Known rows, with every way that one mark hangs from another:
(j870 (j388 j302) (j688 (j392 j256))): [-35   1  13  -2  13 -16  -6  -5   4   8  -1  -9 -35  -2  -2 -28  15   0
 -25 -10  -2]
(j256 j392): [-23  -4  -9  14  -2 -13  24  26  -2 -12 -22 -14 -25  -7   2  -8 -23 -27
   4 -16 -32]
(j688 j439 j870): [-13  -3   2  18  -7   4  20  19  -1 -21  -3   2  14  15   5 -13 -19  -8
   3 -17  -4]
(j439 (j688 (j392 j256) (j870 j388))): [-14 -12  25 -19 -21  -2   8   4  30  -9  14  13 -21   0 -10  -5   7 -10
  -6  -8   9]
(j302 j688): [-24  -9 -21  11 -11  -7   6   6   8 -36 -21 -26  -7 -19  11 -16 -20 -31
   7 -25 -18]
(j828 (j870 j688)): [-41  -4  -2  16   5 -17   2  23   4 -26 -20 -19 -15 -15  -2 -19  -7 -24
  -3  -9 -17]
(j439 j688): [-15 -13  -4  -1 -14  -5   8  10  17 -34  -9 -17 -16 -12  -1 -22 -15 -40
   7 -20 -14]
(j870 (j388 j302)): [-21   4   8  -1   9 -20  -2   3  -6  -6 -16 -25 -20  -7   8 -30  -9 -16
  -3 -18 -29]
(j688 (j392 j256) j439 (j870 j388)): [-21  -2  23  -4  -8   7  16   3  10   0  12  15  -5  18  -5  -9  -8  10
 -16  -4   6]
(j439 (j688 j392 (j870 (j388 j302)))): [ -3  -7  22  -8  -3 -17  -8   9  11  -8  13   2  -5  10  15 -15  10  -7
   1 -14  13]
(j388 (j302 (j688 (j392 j256) j870))): [ -5 -12  -5   7  -8  -2   4  27   1 -21  -3   0   4   9  22  -1  13  -6
 -10 -17  23]
(j388 (j302 j688) j870): [  0  -5 -18   4  14 -23   4  14  -4 -31 -18 -32  -2  -1  33 -24   1 -13
   7 -17   1]
(j870 j688): [-37  -4  -5  17   0 -12   5   1   4 -18 -18 -18 -24 -11  -7 -25  -7 -22
   0 -23 -20]
(j302 j388): [-11   3 -11  13 -14 -16   4   9  18 -36 -15 -21 -10   4  -5 -15 -17 -12
  -8 -16 -31]
(j388 j302 (j870 (j688 j439))): [-14   7  -7  20  28 -20   8   6 -12 -12  -5 -18   0  18  24 -39   4   4
  -8 -12  10]
(j388 j302 j870): [ -1  -6  -2   3  18 -21  11  22 -13 -21 -19 -24 -15  14  15 -27   3  -8
   2 -10  -8]
(j388 j302 (j870 j688)): [-15   2  -3  10  25 -29   1   8 -10 -11 -16 -24 -20   8  15 -33  17  -5
   0 -13  -1]
(j439 (j688 j392 (j870 j388))): [-13 -10  23 -11 -15 -10   1  -1  25 -14  12   8 -11   3  -4 -11  -2 -13
   6 -11   5]
(j439 (j688 j392)): [-16 -17   1   0 -13  -3   1   7  18 -31  -3  -8 -16   2  -4 -20  -7 -29
  -1 -14   0]
(j828 (j870 j388)): [-34  -6  12  -5   2 -16   4  17   7 -19 -17 -20 -18 -16  -4 -18 -20 -22
   0  -3 -34]
(j828 (j870 (j688 j439))): [-40   3  -4  23  10  -8   8  19   0 -25 -11 -13   4  -4   7 -23 -19 -15
 -11  -7  -8]
(j388 j302): [-14  -4  -6  11   6 -13   4  24 -11 -22 -21 -25 -11   2  12 -26  -8 -23
  -2 -21 -19]
(j688 j870): [-14  -8   6  10 -12  -7  15  23   1 -22 -13  -4  -5   5  -5  -8  -8 -18
  11 -18 -14]
(j828 j870): [-29 -10   0   8  -1  -8   8  35   2 -33 -24 -22 -10  -6  -1 -14 -18 -29
   1  -5 -24]

Rows:
[-20   1 -10   1   5 -20  -7  -2   2 -15 -15 -32  -9 -21  27 -25 -12 -20
   1 -25 -17]
(j870 (j388 (j302 j688)))
[-24  -2   1  14  18 -10  10  -8   3 -16   3  -5  -8  25   4 -32  -2  11
  -9  -5  13]
(j388 (j870 (j688 j392 j439)))
[-18   3  -2   7 -10  -4   7  -6  10 -15   3  -5  16  -9  21 -12 -23  -4
   6 -21  -5]
(j302 (j688 j439 (j870 j388)))
[-38   0  15   7  21 -27 -17  13  -2  -4  -6 -15 -18  -2  10 -26   5  -2
 -16  -3  -4]
(j828 (j870 (j388 j302) (j688 j392)))
[-10  13 -12  20   9 -21   6  -9  17 -26  -1 -13   0  20   7 -29  -7  15
 -14  -8  -3]
(j302 (j388 (j870 (j688 j439))))
[-37   6  10   6  19 -30 -11  15  -3  -6 -14 -23 -18 -16  13 -27   1 -12
  -8  -8 -18]
(j828 (j870 (j388 j302) j688))
[ -9   4  19   9   9  -7   1   7  -9   1  12   6  11  27  17 -20  -4  13
 -10 -10  10]
(j688 j392 j439 (j870 (j388 j302)))
[-47  -3  15   4   8 -21  -8   2  11  -9  -6  -9 -25  -9  -7 -22  -3  -6
 -10   0 -13]
(j828 (j870 j388 (j688 j392)))
[-42   4  11   3   3   0   6 -20  14   2   9  -1 -24   2  -9 -27  -7   6
 -27  -7   0]
(j870 j388 (j688 (j392 j256) j439))
[-23  -8   1   6  -5  14  18  12   5 -18  -2  -1  -9  18  -7 -18 -15  -6
 -23  -7   2]
(j688 (j392 j256) j439)
[  0  -3 -12  22   0  -1   0  17  -9 -24   8   1  32  23  36 -12  -7   4
  -6 -21  28]
(j388 (j302 (j688 j392 j439 j870)))
[-33   2  10   7  18 -23 -14 -10  -3   4  -4 -14 -26   1   7 -32   8   1
 -12 -14  -7]
(j870 (j388 j302) (j688 j392))
[-22  -3   2   6  13  -2  17  -3   9 -12   5   1 -17  23  -2 -26   6  12
 -22   0  19]
(j388 (j870 (j688 (j392 j256) j439)))
[-10   2 -26  21   5  -4   3  13  -9 -30  -9 -28  19  -1  38 -26 -23 -17
  -6 -27   2]
(j388 (j302 (j688 j439)))
[ -3  -2  16  -7  -3 -20  -3  12  10 -11   3  -5  -5  -4  16 -16   5 -18
   9 -19  -1]
(j439 (j688 (j870 (j388 j302))))
[-19   0  19   6  -4  -1   8  -2   5  -3  10   9   5  21  -2 -15 -16   9
  -5  -7   2]
(j688 j392 j439 (j870 j388))
[-22  -7  22  -2  -7  -8   4   0   8  -6   0   6 -13   9  -8 -10  -4   0
   2  -9 -10]
(j688 j392 (j870 j388))
[  0   2 -19  16 -25 -16   0  10  22 -43  -7 -10  15   0  14   2 -10  -6
   2 -25  -7]
(j302 j388 (j688 j870))
[-32   7   5   7  15 -27  -7  -7  -2   2 -11 -24 -27 -14   8 -35   2 -10
  -4 -21 -21]
(j870 (j388 j302) j688)
[-26  -8   3   8  14 -20   6  -5   5 -16  -7  -9 -26  15  -6 -28   8   1
  -2  -6   4]
(j388 (j870 (j688 j392)))
[-20  -3   0  -1 -12 -13   1  -2  12 -17  -7 -10  -3 -19  12  -8 -12 -16
  14 -23 -14]
(j302 (j688 (j870 j388)))
[-35  12   7  13  24 -22  -5  12  -7  -4  -4 -19   0  -6  22 -32 -10  -4
 -15  -7  -7]
(j828 (j870 (j388 j302) (j688 j439)))
[-41   6  11  13   9  -7  -2 -24   7  -2   7  -4 -15   3  -2 -34 -15   4
 -15 -11  -5]
(j870 j388 (j688 j392 j439))
[  3   5 -16  25 -21  -2   1   4  20 -38  12   4  33  23  21  -3 -17  13
 -12 -18  15]
(j302 j388 (j688 j392 j439 j870))
[-20  -7   7  -1 -12 -10  -2  -7  13 -16   0  -1  -3  -5   9  -7  -8  -3
   6 -17   0]
(j302 (j688 j392 (j870 j388)))
[ -8 -18  12  -7 -22   5  13  21  26 -23   9  14 -11  10  -8  -2  11 -19
  -6 -11  16]
(j439 (j688 (j392 j256) j870))
[ -2   1 -16  22  -2  -3   7  22  -9 -26  -3  -9  31   8  39 -13 -12  -8
   2 -27  14]
(j388 (j302 (j688 j439 j870)))
[-36  -3   0  15   1   8  11  -2   8 -11   1   2 -16  11  -8 -24  -5  -2
 -27 -10   8]
(j870 (j688 (j392 j256) j439))
[-10   8  -6  21   9 -19   1 -12  18 -25   7  -5   0  33   6 -26  -2  26
 -21  -3  11]
(j302 (j388 (j870 (j688 j392 j439))))
[-17   4  -8   8   9  -9  -7 -10  -2 -14   3 -18   9   3  34 -28 -19   0
 -13 -16   6]
(j870 (j388 (j302 (j688 j392 j439))))
[-48   1  11   3   8 -24  -2   5  10 -10 -15 -17 -25 -23  -4 -23 -10 -17
  -3  -5 -27]
(j828 (j870 j388 j688))
[  5   3 -22  13  -2 -12   2  -7  21 -40   6 -14  17  25  23 -17 -15  16
 -14  -6  16]
(j302 (j388 j870) (j688 j392 j439))
